Each row was made from one walk, in order. Every step used is in the known rows, and no mark comes twice. Write each row's walk.
Known rows
X > B > H > W: [ 15.3  -5.1  10.1  35.7  23.4  11.0  -4.4 -29.1  47.9  33.9 -20.1 -33.5
  18.2 -15.5 -69.6 -59.5   3.4  19.1 -38.3  21.1]
Z > R: [ -7.5  -5.2   2.8  42.1  -7.4   5.3  -3.0 -17.8  28.4  27.2  -1.2  -8.1
  39.4  12.4 -33.6 -41.0  14.4  18.1  -7.4  43.1]
Y > T: [ -3.3 -35.2  16.7  16.2 -10.9 -21.7  11.1  -4.3  36.4  13.9 -10.8 -12.6
  77.5  13.3  -1.4 -60.8  37.2  38.6 -17.2  42.6]
Y > R > Z > X: [ -6.0 -13.7  -0.4 -15.4 -22.9   5.5 -28.4  -4.8  53.0 -32.6  -0.8 -12.7
  22.2  10.1 -23.7 -35.4  25.6   9.9  35.8  32.0]
D > Y: [ -7.2  -1.9  22.4  20.3  12.7   7.5  22.6 -25.5  54.1  23.4 -14.0 -12.2
  43.1 -17.9 -10.5 -52.8   7.0  27.5   7.1  46.0]
B > R > Z: [-31.1 -16.9  10.3  10.7 -14.0   8.3  16.6   4.2  51.5   0.3 -47.7 -15.5
  29.4   1.7 -28.9 -25.9  15.5  -0.6   7.3  16.4]
B > H > W > R: [ 19.8  -4.5   2.1  49.2  16.7  30.1  -9.1 -23.9  57.5  27.9  -0.2 -35.7
  10.5   0.1 -63.6 -34.6  -9.9  -2.3  -2.3   9.1]
H > W > R > Z > X: [  3.6  -2.6 -27.8  21.8  -5.6  17.6 -33.7 -11.0  75.7 -19.7 -14.7 -20.3
 -25.4  17.0 -25.1 -27.4   6.1  -4.6  35.9  16.5]
B > D > Y: [ -4.9  -2.5   5.7  12.6   5.7  13.6  32.2 -31.4  61.1  34.2 -35.3  -7.2
  26.7 -12.7 -30.2 -52.7  17.8  13.4   1.4  26.4]
B > D > Y > R > Z: [-24.7  -9.2   8.7 -21.2  10.0  27.9   9.6 -27.0  56.9  -1.4 -16.3 -14.7
  16.3  -6.3 -47.4 -28.3  16.9  -2.6  27.1  38.4]
H > W > R: [  6.3 -14.0  -7.2  51.7   3.7  17.6 -15.3 -26.9  62.6  21.2   5.5 -14.9
   8.8  17.3 -33.3 -39.3  -5.4   6.8   2.9  34.5]
W > R > Z > X > B: [-29.5  -2.6 -36.8  13.5 -30.2   2.1 -28.0  -9.9  41.8 -31.5 -20.2 -13.7
  -9.9  12.6 -46.4 -29.4   0.4  26.2  24.3  28.0]
R > Z > X > B > D > Y: [-21.4   7.3 -23.4 -13.1  -4.5   8.0   5.3 -27.1  57.1  -6.5 -56.7 -10.9
 -18.6 -16.2 -43.8 -48.9  22.7  20.5  16.5  18.2]
Z > R > B: [-19.8   3.1   6.7  26.8 -11.0  19.0 -15.8 -20.2   8.4   7.3 -10.0  -4.4
  29.5  13.7 -35.6 -37.3   5.0  15.1   6.5  25.2]
R > Z > X > B > H: [ -5.9   4.8 -10.6  -4.1 -11.2   2.3 -12.8  -3.1  39.8 -15.6 -42.1 -35.6
  10.3 -15.5 -62.4 -44.6  15.1  17.3   5.5   6.4]
H > W > R > B: [ -6.6  -5.4  -4.4  37.5   0.3  30.3 -29.8 -28.4  44.1   1.4  -5.1 -12.2
  -2.6  17.7 -37.0 -36.3 -13.9   6.1  17.1  13.9]
Y > R > Z > X > B: [-19.9 -11.6 -14.0 -14.6 -20.2   0.0 -35.2 -14.5  36.2 -34.9  -3.5 -12.5
  11.5   7.4 -46.5 -41.4  19.8  31.7  18.9  43.8]
Z > X > B: [ -1.9  -5.5 -15.1  20.5 -26.8 -14.5 -13.2 -19.8  41.8   0.5 -22.0  -3.9
  20.1   1.1 -28.4 -66.1  20.0  46.2  -7.9  31.3]
W > R > Z: [-29.7  -9.2 -11.2  20.4 -16.4  11.3  -6.1  -3.1  52.9 -14.5 -11.2 -19.6
  23.8  19.0 -34.4 -15.7  -5.2   1.0  27.1  35.9]
W > R > B: [-23.8  -5.1  -3.1  25.1 -24.8  20.8 -18.0 -19.8  25.0 -11.7  -6.3  -5.8
  25.7  18.2 -36.5 -31.2 -12.7  17.6  24.8  14.3]

Which walk is each row?
[ -9.6 -13.4 -10.4  26.1 -32.3  -6.6   1.2 -19.0  34.3   7.5 -40.2  -1.1
   6.9  -5.5 -38.8 -57.5  21.3  43.5 -10.1  10.6]	Z > X > B > R
[ 11.7   9.3  14.3  35.2  25.1  39.5 -21.4 -29.5  19.8  26.3 -12.7 -32.5
   4.2  -5.3 -68.5 -38.4   1.1  -7.6  -7.9  -3.8]	Z > R > B > H > W
[ -7.4 -11.1  27.9   8.4  14.1  17.5   4.9 -34.4  42.3  13.1  19.8  -9.5
  43.6 -14.1 -26.2 -45.4   5.5  30.4  16.2  57.3]	D > Y > R
[-12.5   0.6   7.1  23.7 -13.7  34.0 -10.6 -16.7  19.3  -4.1 -10.4 -28.5
  25.5  -0.4 -68.4 -29.5 -18.2   9.1  21.8 -11.0]	W > R > B > H
[ -3.7  -3.2   9.1  24.1  -1.6   2.3   6.2 -19.0  28.2  24.1 -23.0 -31.3
  46.0 -15.5 -70.7 -56.1   5.3  30.0 -28.4  22.4]	X > B > H
[ -8.8   6.4 -12.8  25.5  19.0  48.4  -3.8 -49.1  52.7  16.4 -22.3 -10.1
 -29.0  -0.4 -51.5 -35.4  -9.0   0.2  23.7  -0.2]	H > W > R > B > D > Y
[-16.0 -17.9  22.9  -1.9 -17.2  19.6 -23.2 -22.3  20.7 -13.5   7.1  -5.1
  44.2   9.1 -36.7 -44.2   6.5  22.5  16.7  28.4]	Y > R > B
[-16.6   6.1 -27.8  10.8 -18.8  14.9 -21.4  -8.6  34.1 -24.0 -22.8 -35.9
  -8.8  -2.8 -77.9 -25.2  -5.3  17.4  19.6   1.2]	W > R > Z > X > B > H
[-14.9   0.0 -14.4  30.2  22.4  27.1 -19.6 -22.4  48.5   1.9 -16.5 -43.7
 -11.5  -1.3 -88.0 -23.4 -17.3   0.3  -4.4  17.4]	X > B > H > W > R > Z
[-24.7  -9.0   3.7   7.1   7.4  20.0  15.2 -35.8   4.5  18.6 -25.6  -6.1
  23.9   4.0 -37.0 -45.3  28.9  28.3   2.9  12.7]	Z > R > B > D > Y > T
[-10.8  -1.1 -37.9  25.7  -3.9  11.1 -38.4 -21.3  59.5 -21.2 -17.4 -18.4
 -35.8  10.9 -46.3 -33.6  -2.7  15.0  17.9  25.3]	H > W > R > Z > X > B
[ -9.0  -3.8  -7.3 -29.5  -3.9  25.0  -3.8 -25.1  62.7 -16.7 -20.9 -10.3
  -7.1  -6.8 -38.7 -35.0  27.3   2.4  42.8  21.4]	B > D > Y > R > Z > X
[  0.8  -1.4  -3.3  27.4  20.1  32.8 -13.7  -9.8  62.9   2.7 -14.0 -46.7
  -0.6   1.0 -67.6 -17.0 -11.1 -21.3  13.2   9.1]	B > H > W > R > Z
[ -6.0 -15.7  12.2   0.7   7.1  22.1  14.5 -41.1  48.6  24.1  -3.2  -6.4
  28.8  -8.7 -45.8 -44.1  17.7  17.4  10.9  37.5]	B > D > Y > R
[-19.7 -16.9  15.9 -10.0   1.2   9.4  21.7 -26.9  26.3  10.6 -39.1  -8.3
  37.8  -3.1 -18.6 -58.4  31.3  31.2   5.1   7.8]	R > B > D > Y > T
[-14.8  -9.6  -3.9   1.4 -29.0   3.1   2.3   4.6  56.5 -13.5 -53.5 -11.3
   6.1  -0.5 -18.5 -32.9  27.0   5.4  24.5   0.0]	B > R > Z > X
[ 16.5   6.0 -16.8  23.1   7.4  29.0 -27.2  -8.9  70.2 -12.3 -18.9 -41.3
 -23.0  -0.3 -58.7 -23.1  -0.5 -14.0  29.2  -9.3]	B > H > W > R > Z > X
[ 29.8  -4.7  21.7  32.8  24.9  16.1   2.7 -19.0  64.4  36.6 -20.0 -36.7
  28.6 -12.0 -48.6 -54.9   8.8  -1.9 -17.4  12.5]	B > H > W
[-39.3  -8.5  -3.4 -20.4  11.1  20.7   4.6 -36.3  40.7  -3.9 -18.2 -12.9
   3.8 -10.6 -69.2 -32.8  11.2  18.2   8.3  47.1]	X > B > D > Y > R > Z
[-21.8 -25.2  -0.5   6.3   5.9 -10.2  29.1 -35.1  30.6  29.1 -33.0  -8.6
  37.4  -7.8 -38.7 -68.4  33.3  52.5 -30.0  37.4]	X > B > D > Y > T
[-17.9   4.2  11.3  -2.6  -0.1  28.2  16.9 -32.3  40.3  13.7 -43.4  -6.6
  13.9 -11.3 -33.5 -49.9   9.1  10.2  16.0   6.2]	R > B > D > Y
[ 12.1   7.1 -10.6   6.9  14.1  10.8 -23.0 -13.4  59.4  -6.2 -38.6 -42.3
 -15.2 -15.2 -62.4 -49.5  13.4   5.5  -3.8   4.1]	R > Z > X > B > H > W
[-19.7  -2.7  32.8  -6.1  10.4  30.3  -8.6 -37.6  21.7  -8.6  10.5  -8.8
  31.0 -15.6 -30.7 -44.2  -2.2  26.1  29.6  35.6]	D > Y > R > B
[-43.4 -18.6  -0.7  11.7 -13.1   1.6  10.7  -6.8  33.3   0.4 -51.1 -16.3
  18.3  -3.4 -48.3 -34.1   6.0  20.3 -10.7  26.2]	X > B > R > Z
[-19.3  -1.7 -19.0  -2.1 -22.3  -9.8 -17.8  -4.7  47.7 -24.2 -37.7 -16.1
   8.8   1.8 -30.9 -47.7  19.2  27.1   8.1  30.5]	R > Z > X > B
[  9.6   4.0  41.0   2.9  46.4  53.7 -14.6 -47.9  32.9  11.2   7.5 -35.1
   6.1 -32.6 -61.2 -45.8  -8.3   6.9  15.7   8.4]	D > Y > R > B > H > W
